Each row comes from the steps of one walk. Every step used is in the known rows, and no mark comes twice. Write the walk behind each row, first mark first.
Known rows:
zoned > boledog > tokip > fotu > dotoreb > sifad: [ -6  -4  -8 -11  23   3  -7   1   5  -4   1  -4  -3   8   2  -3  12  12
 -23   3   2  -5   5  -4  17 -37 -36  -9 -22  -6  14  -6   0  -3  -2   8
 -11   2 -34  -2  36  17 -21 -25  -4 -28 -10 -27   6  -7  20  -5  -1]
zoned > boledog > tokip: [-10  -1 -13 -12  11   5 -11  17  12  13  -1  -8  -3   9   1  -3   1  20
 -26   1 -11   7   5 -11  21 -28 -11 -11 -18   9  26  -6   0  -4   7   0
   3   2 -19   0  16  12 -11 -20  12  -9  -8 -20   9  -7   7   3  -1]
tokip > fotu > dotoreb > sifad: [ -2 -11 -16  -4  14   5   0   2   8  -2   8  -7  -3   1  11  -5   5   0
 -14  -3   0  -2   0  -3  10 -30 -25  -4 -15 -11  13  -6   2  -6  -3   9
  -9   3 -24   4  30  13 -17 -22  -1 -18  -8 -22   3  -6  15  -4  -6]
fotu > dotoreb > sifad > turul > boledog: [ -8 -13 -13  -6  17   8  -2  -4  16  11  13  -7  -9   3  22  -9  -7  -2
 -16 -14   3   3  -7  -4  10 -34 -11 -16  -8 -15  15  -8   1  -6   2   9
  -8   0 -24  -4  23  22 -17 -20   1 -17  -6 -18   4  -8  17  -1  -2]
tokip > fotu > dotoreb: [ -2 -10 -19 -10   4   2   2   7  11   5  11  -8  -6   1  15  -8   2   5
 -13  -6  -7   2   2  -7  15 -30 -20  -1 -21  -8  17 -12   2  -1   1   8
  -9   1 -23  10  27  10 -13 -20   7 -10  -6 -18   4  -8  11  -7  -4]
tokip > fotu > dotoreb > sifad > zoned > boledog: [ -5   2  -7  -5  16   3  -8  -2   3  -6   0   2   1   9  -3  -1  12   2
 -20   3   0  -3   5  -2  17 -28 -16   0  -9  -3  17   1   1  -2   0  -2
  -2   3 -13   4  27  11 -13 -24  -4 -30  -9 -24  -5  -6  16  -2  -4]
fotu > dotoreb: [ -3  -8 -16  -4   7   4  -5  10  10   9  10  -8  -6   2  14  -4  -4   8
 -17  -4  -7   3  -1  -8  13 -26  -8  -5 -12  -1  18  -8   1  -6   4   3
  -1   3 -15   8  19  13  -8 -22  11  -8  -5 -16   5  -8   7  -1  -7]
turul > sifad: [ -3  -3 -16  -6   1   7 -11  21  10  11   7 -10  -6   1   4  -9  -2  13
 -16   6 -18   9   8 -15   9 -20  -2  -4  -7   8  21 -11  -1  -6   6  -3
   4   3 -13   8   8   1 -10 -17  21   4  -4 -10   4  -5   3   3  -9]
turul > fotu > dotoreb > sifad > zoned > boledog: [ -5   2  -7   1  23  10 -17  -3  -4  -1  -3  -2  -4  10 -14   1  12   6
 -28  -3   0  -5   1   7  21 -13  -2  -3  -1   2  19  10   1  -2   7 -12
   3   2  -7  -2  16  12  -4 -25  -2 -25 -14 -20   2  -1  11  -1  -7]
fotu > dotoreb > sifad > turul > boledog > vafud: [-12 -13  -9  -5  27   6   0  -3  13  16  11 -10  -9   4  19  -5  -7   5
 -19 -15   2  -2 -10 -11  15 -28  -8 -20  -1 -11   8 -10   8  -7   2  11
  -6  -2 -28  -7  22  24 -24 -23  -5 -13  -9 -14   9  -7  22  -1  -1]
boledog > tokip: [ -9  -7 -22 -10   9   6  -4  18  16  11   3 -11  -4   4   9  -3  -3  11
 -23  -3 -12   8   2  -9  14 -28 -10 -12 -17   3  25  -8  -2  -8   3   3
   0   2 -17   3  16  10 -11 -19  15  -1 -10 -19   8  -5   9   5  -5]
zoned > boledog > turul > fotu > dotoreb: [ -4  -6 -13   0  10  11 -19   9   2  10   9  -8  -6   5  -7   1   4  15
 -24  -1  -4  -3  -1   1  23 -13 -11   0 -16   4  20   0   4   3  20  -5
  -4   1 -13  -1   9   7  -3 -26  10  -9 -13 -16   9   2   0  -4  -2]
dotoreb > sifad: [ -3  -7 -18   3  11   8  -6  12  10   9   3 -10  -1   3   5  -1  -7   3
 -21  -1  -5   6  -6  -7   9 -21  -4  -8  -6   1  22   1   2 -12   3   5
   6   3 -10   0  10  10 -11 -18   6  -8  -8 -20   4  -2  10   8  -6]
turul > fotu > dotoreb > sifad > zoned: [ -4  -4 -15   4  20  12 -11   0   0  -2   3  -5  -4   7  -5   2  10  -2
 -25  -7   1  -5   0   8  15 -14  -2  -2   0  -4  19  10   1  -5   2  -8
   1   3  -6   2  17  10  -5 -24   2 -17 -17 -18   1   0  13   3 -11]
fotu > dotoreb > sifad: [ -2  -7 -13   3  16   7  -6   3   6   1   6  -7  -2   2   9  -2  -2   3
 -19   0   1   0  -5  -4   8 -26 -13  -7  -6  -5  14  -2   2 -10   1   6
  -1   4 -16   0  22  16 -13 -23   2 -16  -8 -20   6  -5  13   2  -8]
vafud > boledog > turul > sifad: [ -6  -5 -12   1   9  10 -17  25  10   9  11  -5   1  -1  -2   1   0  17
 -21  14 -12   6   2 -15  15 -17  -6  -6  -6   8  18 -10   3  -7  15   4
   1   2  -8   2   1   2 -16 -27  18   8 -13 -14   6   0   7   9  -6]
bati > turul > sifad: [ -5   0 -12   1  -1   6 -10  18   4  13   6 -14 -12   4  -1  -9   1  17
 -18  12 -17  10  10 -16  13 -16   2   0  -4  12  18 -17  -2  -4   1  -5
   3   6 -12   1  12   5  -9 -14  16  -6  -1 -18   4  -8   8   3 -14]
boledog > vafud: [ -9  -7 -16  -2  12   4  -3  17  12  19   4 -14  -4   3   8  -1  -9  15
 -21  -4 -14   6  -5 -17  17 -16   2  -9  -3   7  19  -7  10  -8   7   4
   7   1 -11   2   9   9 -14 -21   8   3  -9 -11  12  -3   9   6  -5]
boledog > turul > sifad > dotoreb > fotu: [ -1 -10 -13  -2   3   2  -2  19  13   6  23  -4   4 -10   6  -7  -6  10
  -9   6  -8   4   2 -22   9  -5   2  -1 -11  11  14  -5  15 -15  19   1
   4  -2  -6   7  -6   6 -15 -27  11   0  -8 -12  -1  11  12  12   1]
bati > turul > boledog: [ -6  -6 -19  -1  -3  12   2  11  17  26   6 -15 -12   7  12  -8 -12   7
 -17  -3  -7  13  -4 -10  18 -18   8  -7  -5   1  26  -8  -1  -2   6   3
   2  -1  -6  -4  14  13  -5 -13  11  -9  -7 -21  -2  -8   8   6  -8]
turul > boledog: [ -6  -9 -22  -7   1  13   2  13  22  24   8 -11  -4   4  18  -7 -14   2
 -16  -9  -7  14  -6 -11  12 -22   3 -12  -8  -3  28  -1   0  -5  10   5
   2  -2  -7   5  10   9  -6 -17  16  -1  -9 -14  -2  -6   2   6  -2]
bati > turul > boledog > zoned: [-11  -8 -15  -2   0  11   4  11  16  34   1 -22 -12  10  16 -11 -18  17
 -22  -7  -8   9  -6 -19  15 -17   7 -12  -7   0  23  -9   9  -3   3   7
   5  -2 -16  -1  19  15  -7 -14   7  -8  -2 -19   4 -11   7   4  -9]
zoned > boledog: [ -6  -2 -11  -7   5   5 -10  17  10  17   1  -8  -5   7   1  -4  -5  17
 -22   1 -13  10   0 -13  19 -20  -2  -6 -11   9  26  -4   3  -4  10  -2
   9   1 -10   2   9   9  -6 -18  12  -8  -5 -16   5  -6   2   1  -2]
sifad > dotoreb: [ -3  -6 -21   1   8   4   1  13  17  10  12  -8  -2   2   7  -4 -13   6
 -15  -4  -7   9  -5 -14  13 -10   7  -9  -8   5  20   0   9 -13   8   5
   8  -1  -5   7   3  12  -8 -20   7  -2 -10 -16   1   0   9  10  -2]
bati > turul > fotu > dotoreb > sifad > zoned: [ -5  -1 -10   9  16  11 -11  -3  -6   0   0 -10 -10   8 -10   1  12   2
 -27  -2   1  -4   3   9  19 -10   4   2   3   1  16   2  -1  -2  -2 -11
   0   6  -6  -5  20  14  -5 -21  -4 -26 -14 -26   0  -1  18   1 -16]
tokip > fotu > dotoreb > sifad > silof: [  0  -9 -15   0  21   9   2   0  13  -9  10  -6  -5   3   4   4   2  -3
 -18  -2   7  -5   0   2  12 -29 -27  -9 -10 -15  13  -5   0  -5  -9  13
 -18   3 -20   6  29  11 -22 -22  -4 -14 -18 -23   7  -9  24   5  -2]
dotoreb > fotu: [ -4 -12 -18  -9   1   1   5  15  12  18  10 -10   0  -5  17  -8  -8  10
 -14  -9 -12   4  -3 -17  13 -18  -3  -2 -12   4  25  -7   9 -11  10  -2
   6  -2 -12   6   8  12 -12 -20   6  -6  -2 -14   7   0  12   3  -4]
zoned > boledog > vafud: [-11  -1  -8  -5  14   3  -9  16   8  22  -2 -11  -4   7   0  -1  -6  25
 -25   1 -14   4  -4 -19  22 -15   1 -10  -3  13  20  -7  11  -5  11   1
  10   1 -13  -1   8  10 -13 -22   5  -6  -8 -13  12  -5   8   1  -1]

Which walk is each row?
[ -1  -4 -18   4   4   8 -10  21  15   4  19  -6   1  -2  -2  -2  -6   9
 -13  11  -9   9   3 -16   9  -7   4  -4  -8  10  15  -2   6 -13  16   4
   3   1  -1   8  -5   0 -10 -24  20   5 -12 -12  -2   6   4  14  -2] : boledog > turul > sifad > dotoreb
[ -4  -8 -15   3   6   8  -9   5  -1  13   8 -17 -17   5  -1  -7   4  13
 -22  -6  -7  -2   2  -1  23 -11  -2   2 -10   2  17 -10   3   2   3  -5
  -5   3 -18  -3  19  14  -4 -17   3 -13  -9 -19  10  -5  10  -7 -14] : bati > turul > fotu > dotoreb
[ -7 -11 -12  -2  19   0  -8   0   7   3  12  -7  -8   2  14  -6  -1   4
 -18  -9  -2   0  -2  -4  11 -32 -16 -10 -10  -9  12 -10   2  -9  -2   6
  -5   5 -27  -2  23  20 -19 -18  -2 -15  -2 -19  10  -8  18  -4  -6] : fotu > dotoreb > sifad > turul
[-10   4 -10 -11  18   4  -7   7  10  -4  -6  -2   3  13  -9   3  13   6
 -27   4  -3   3   8  -2  20 -31 -17  -6 -13   1  24   2  -4  -5   0  -1
   0   2 -15  -1  24   7 -15 -23   0 -23 -14 -27  -3  -3  19   6  -1] : dotoreb > sifad > zoned > boledog > tokip > fotu
[-10  -7 -11  -3  15   4  -4  17  13  23  -2 -17  -3   6  11  -6 -12  26
 -27  -6 -12   1  -7 -21  17 -18  -4 -15  -6   4  21  -8  17 -10   5  11
   7  -1 -23   4  16  15 -17 -23   1   1  -7 -14  14  -9  11   3  -6] : vafud > boledog > zoned
[-11 -15 -20 -18  18   7   4   5  25  11  10 -10  -7   6  17  -6   0  -1
 -19 -15  -2   7  -1  -5  14 -40 -24 -18 -21 -18  19  -9  -2  -5  -1  14
 -14  -2 -35  -6  27  15 -25 -16   1 -12 -11 -22   3  -6  22   1   3] : dotoreb > sifad > turul > boledog > tokip > fotu
[-11 -15  -9  -7  20   6   0  -4  17  19   8 -14 -10   5  25 -12 -12   8
 -20 -17   2  -1  -8 -12   9 -32 -13 -20  -8 -15  12  -9  11  -8   0  14
  -6  -2 -35  -1  30  23 -20 -18  -4 -15   0 -16   9 -12  15  -4  -4] : fotu > dotoreb > sifad > turul > boledog > zoned
[ -4   1 -17  -1   0  10 -15  21  12   2   9  -2   1   2  -6   1   4   5
 -17  13 -14  11  10  -7  12 -16   4   1  -4  11  23  -2  -5  -7  14  -9
   5   4   7   9  -1  -8  -5 -24  27   4 -11 -13  -8   3   0  13  -7] : boledog > turul > sifad > zoned
[-12  -6 -16  -9  18   7  -8  17  14  11   3  -8  -1   6   6   1  -1  19
 -28  -2  -8   4  -2 -11  20 -28 -12 -16 -12   3  22  -9   4  -9   4   8
  -1   1 -22  -1  17  16 -19 -25   7  -1 -16 -20  12  -6  18   7  -4] : vafud > boledog > tokip
[ -8   2 -11   2   9  11 -17  21  11   3   7   0   4   2  -6   4   6  12
 -22  13 -12   5   6  -9  17 -16   3  -3   2  11  20  -3   1  -7  15  -2
   5   3   4   4   0  -2 -12 -28  18   5 -17 -15  -3   2   9  14  -6] : vafud > boledog > turul > sifad > zoned
[ -4 -12 -16  -6   6  -3   8  12  15  13  16  -7   1  -5  16  -8 -13   8
 -12 -11  -6   3  -6 -20  12  -6   6  -5  -9   6  20  -1  18 -16  10   3
   7  -4 -10   7   3  17 -13 -23   0  -8  -6 -14   3   5  16   8   0] : sifad > dotoreb > fotu
[ -1  -3 -16  -2   7   3  -7  17  12   7  14  -8  -3   0   2  -9  -6  12
 -14   6 -12  10   4 -19   9  -9   6  -6  -5  11  14  -6   7 -13   7   1
   6   1 -10  10   2   6 -11 -20  15   1  -8 -11   0  -2   9   9  -4] : turul > sifad > dotoreb
[ -7  -9 -17   3  10   9 -10  21  16  12   9  -6   2   2   3   5  -6  12
 -22   4  -7   5  -8 -10  19 -18  -5  -7  -9   3  22  -3   6  -8  16   9
   2   1  -6  -1   3   7 -13 -27  11   6 -16 -19   6   2   8  10  -2] : vafud > boledog > turul
[ -5  -8 -19   3   2   9  -7  14   3  21   4 -20 -15   7  -5  -5   0  14
 -24  -4 -14   5   1  -2  22  -5   6   0  -7   6  24  -6   2   0   5  -6
   2   2 -11  -4   9   8  -3 -13   7  -6 -10 -18   9  -2   8   0 -12] : bati > turul > fotu
[ -2  -6 -17  10  18  15 -15   2   4  -6   8  -3   0   4  -8   9   9  -5
 -25  -2   3  -5  -1  12  16 -12  -4   0  -4  -4  17  12   0  -4  12  -6
  -3   3   1  -2   9   4  -4 -28   7 -13 -21 -19  -2   7   8   6  -7] : boledog > turul > fotu > dotoreb > sifad > zoned
[ -7  -3 -15  -9  21   4  -2   0   9 -13   4  -1   1   7   5   2  15  -2
 -22  -2   3  -4   8   3  15 -36 -25  -5 -15  -9  16  -2  -4  -6  -7   4
 -10   3 -20   3  34  13 -18 -26  -1 -23 -16 -26  -3  -5  24   2  -6] : boledog > tokip > fotu > dotoreb > sifad > zoned
[ -7  -9 -23 -17   7   3   2  16  18   8   7 -11  -5   5   8  -4   3  10
 -20  -5 -11   7   5  -8  17 -32 -22  -8 -25  -4  24 -11  -2  -4   1   7
  -8   1 -25   5  24   6 -16 -18  11  -3 -11 -20   6  -6  12   1  -2] : boledog > tokip > fotu
[-10   6  -4  -6  25   6 -15   0   2  -7  -3   2   1  12  -4   3  12   9
 -28   5   3  -4   7   0  19 -32 -14  -9  -8   3  18   4  -3  -6   0  -4
   1   4 -13  -2  26  17 -13 -28   1 -29 -13 -28   0  -6  19   4  -4] : fotu > dotoreb > sifad > zoned > boledog > tokip
[ -2  -6  -9  -1   1  -3   2  13   5  11  16 -11  -7  -5   4 -13  -4  17
 -11   5 -11   4   7 -25  12  -1   8   1  -5  15  13 -15  13 -12   5  -4
   6  -1 -13   1   4  15 -16 -19   1 -14  -2 -18   2   2  22   7  -7] : bati > turul > sifad > dotoreb > fotu
[ -2  -6 -16   6  19  13  -3  10  16   1   4  -9  -2   4  -2   7  -8   0
 -23   1   1   3  -5  -1  10 -20  -7 -14  -1  -4  20   1   0 -11  -3   8
  -2   5  -6   2  10   8 -17 -20   4  -5 -18 -20   8  -4  18  17  -4] : dotoreb > sifad > silof
[ -5  -5 -14  -1   2   8 -13  19  13  15   6  -6  -1   5  -1   2  -6  14
 -21   7 -10   9  -4 -10  19 -18  -3  -3 -14   9  26  -1   2  -3  20   0
   5   2  -3   0   1   3  -4 -22  16  -3  -9 -18   4   0  -1   7   1] : zoned > boledog > turul
[ -5   2  -6   7  16   9 -17   1   5  -6   3   3   6   7  -7   8   7   2
 -24  10   4  -1   0   1  17 -23  -8  -1  -4   3  18   8   0  -5  12  -4
   4   4   3  -2  12   9  -7 -29   5 -23 -13 -25  -5   1   9   8  -3] : fotu > dotoreb > sifad > zoned > boledog > turul
[ -6 -14 -18  -2  17   6 -10   8   7  12   7 -14 -11   5  -1  -4   0   5
 -26 -15  -9   1  -5   1  16 -16  -5 -10  -7  -5  19  -2   3  -6   4  -1
  -1   3 -23  -6   9  10 -14 -13   1  -4  -9 -14  13   2  12  -1  -7] : dotoreb > sifad > turul > fotu
[ -5   0 -16   2  12   8  -6   9  10   2  -1  -5   3   6   0   2   0  -3
 -23   0  -4   7  -1  -2  11 -19   4  -6   2   1  25   7  -2 -13   2  -2
  10   4   5   2  10   6  -7 -21   7 -12 -12 -20  -5   0  11  13  -8] : dotoreb > sifad > zoned
[ -5 -11  -9  -1  13   2  -5  20  12   6  22  -3   6  -8   4  -4  -5  17
 -14   8  -5   0  -3 -24  13  -4  -1  -5  -6  11  11  -7  20 -16  21   6
   3  -4 -11   3  -5  11 -23 -32   3   1 -12 -13   4   9  19  13   2] : vafud > boledog > turul > sifad > dotoreb > fotu
[ -8  -4 -11 -18  14   0  -6   7   9   2   5  -4  -6   7   6  -6  10  18
 -21  -1  -6  -1   8  -8  22 -37 -31  -7 -28  -1  19 -12   2   2   1   4
 -12   1 -33   3  34  15 -17 -23   4 -19  -8 -23   8 -10  14  -8   0] : zoned > boledog > tokip > fotu > dotoreb
[ -1 -10 -16   3  20  12 -11   2   0   4   7 -12  -7   3   0  -1   4   3
 -24  -8   0  -6  -5   4  13 -16 -10  -6  -7  -5  15   3   4  -4   4   0
  -5   3 -19  -1  18  14 -10 -23   0 -13 -13 -16  10   0  11  -2  -9] : turul > fotu > dotoreb > sifad
[-12 -13 -14 -11  23   8  -4  -3  17   6  12  -8  -8   5  21  -6  -1   1
 -21 -14   5   1  -1  -3  13 -41 -20 -22 -15 -15  14 -10  -2  -7  -1  12
 -13   0 -33  -7  31  25 -23 -21   1 -17 -10 -22   6 -10  22   0  -2] : fotu > dotoreb > sifad > turul > boledog > tokip
[ -3  -5 -18   0   0  10 -13  24  13   9  12  -8  -2  -1   1  -2  -2   9
 -16  11 -15  11   5 -12  10 -18  -5  -2 -10   8  20  -7  -1  -6  15   0
   1   4  -5   6   1  -4  -9 -21  26   7  -9 -13   1   1   0   8  -6] : boledog > turul > sifad
[  0 -11 -17  12  23  19 -12   3   9  -7  14  -8  -5   2 -11  12   2  -2
 -26  -1   9  -8  -5  13  15 -14 -15  -9  -5 -11  14   6   2  -5   7   5
 -16   3  -9  -1   9   7 -13 -27   3  -5 -27 -20  11   4  15  11  -3] : boledog > turul > fotu > dotoreb > sifad > silof
[ -3  -6  -5  -4   5   0  -7  17   9   9  18  -2   3  -6  -1  -7  -4  19
 -13  11  -8   3   4 -24  14  -4  -1   0 -11  18  16  -5  15 -11  23  -3
   6  -4  -7   4  -6   7 -15 -29   8  -9  -6 -14   1   9  11   8   4] : zoned > boledog > turul > sifad > dotoreb > fotu
[-12 -15 -17 -13   6   5   3  10  24  33   6 -18 -11   7  24 -14 -18  15
 -19 -20 -12   8  -7 -19  14 -26  -1 -20 -11  -8  25 -11  11  -6   5  10
   0  -4 -28   3  17  15 -15 -13   8   1   1 -10   8 -12   7  -1  -3] : sifad > turul > boledog > zoned
[ -6   9  -7  -7   4   6 -18  17   5   8  -3  -2  -2   8 -10  -5   7  17
 -21  12 -18   9  14 -12  17 -18   6  -1  -1  19  25  -4  -2  -3   8 -15
  12   4  -1   8   6   0  -5 -20  18  -9  -5 -13  -4  -6   3   4  -7] : turul > sifad > zoned > boledog
[-13  12   2   0  10   3 -17  14  -4  14  -5  -9  -9  11 -18  -2   8  28
 -26  17 -18   5  14 -19  25  -7  13   0   8  25  17 -14   3  -1   5 -15
  14   5  -3  -3   8   5 -11 -21   7 -15  -7 -17   4  -7  16   5 -11] : bati > turul > sifad > zoned > boledog > vafud
[ -9 -13 -21 -12   2   7   1  11  25  26  13 -11 -10   3  21 -10 -14   3
 -15 -17 -10  13  -5 -10  16 -28   1 -15 -12  -8  27 -10   1  -5   8   5
  -1  -3 -17   2  11  13 -12 -13  13   0  -5 -12   4  -8   7   0  -1] : sifad > turul > boledog
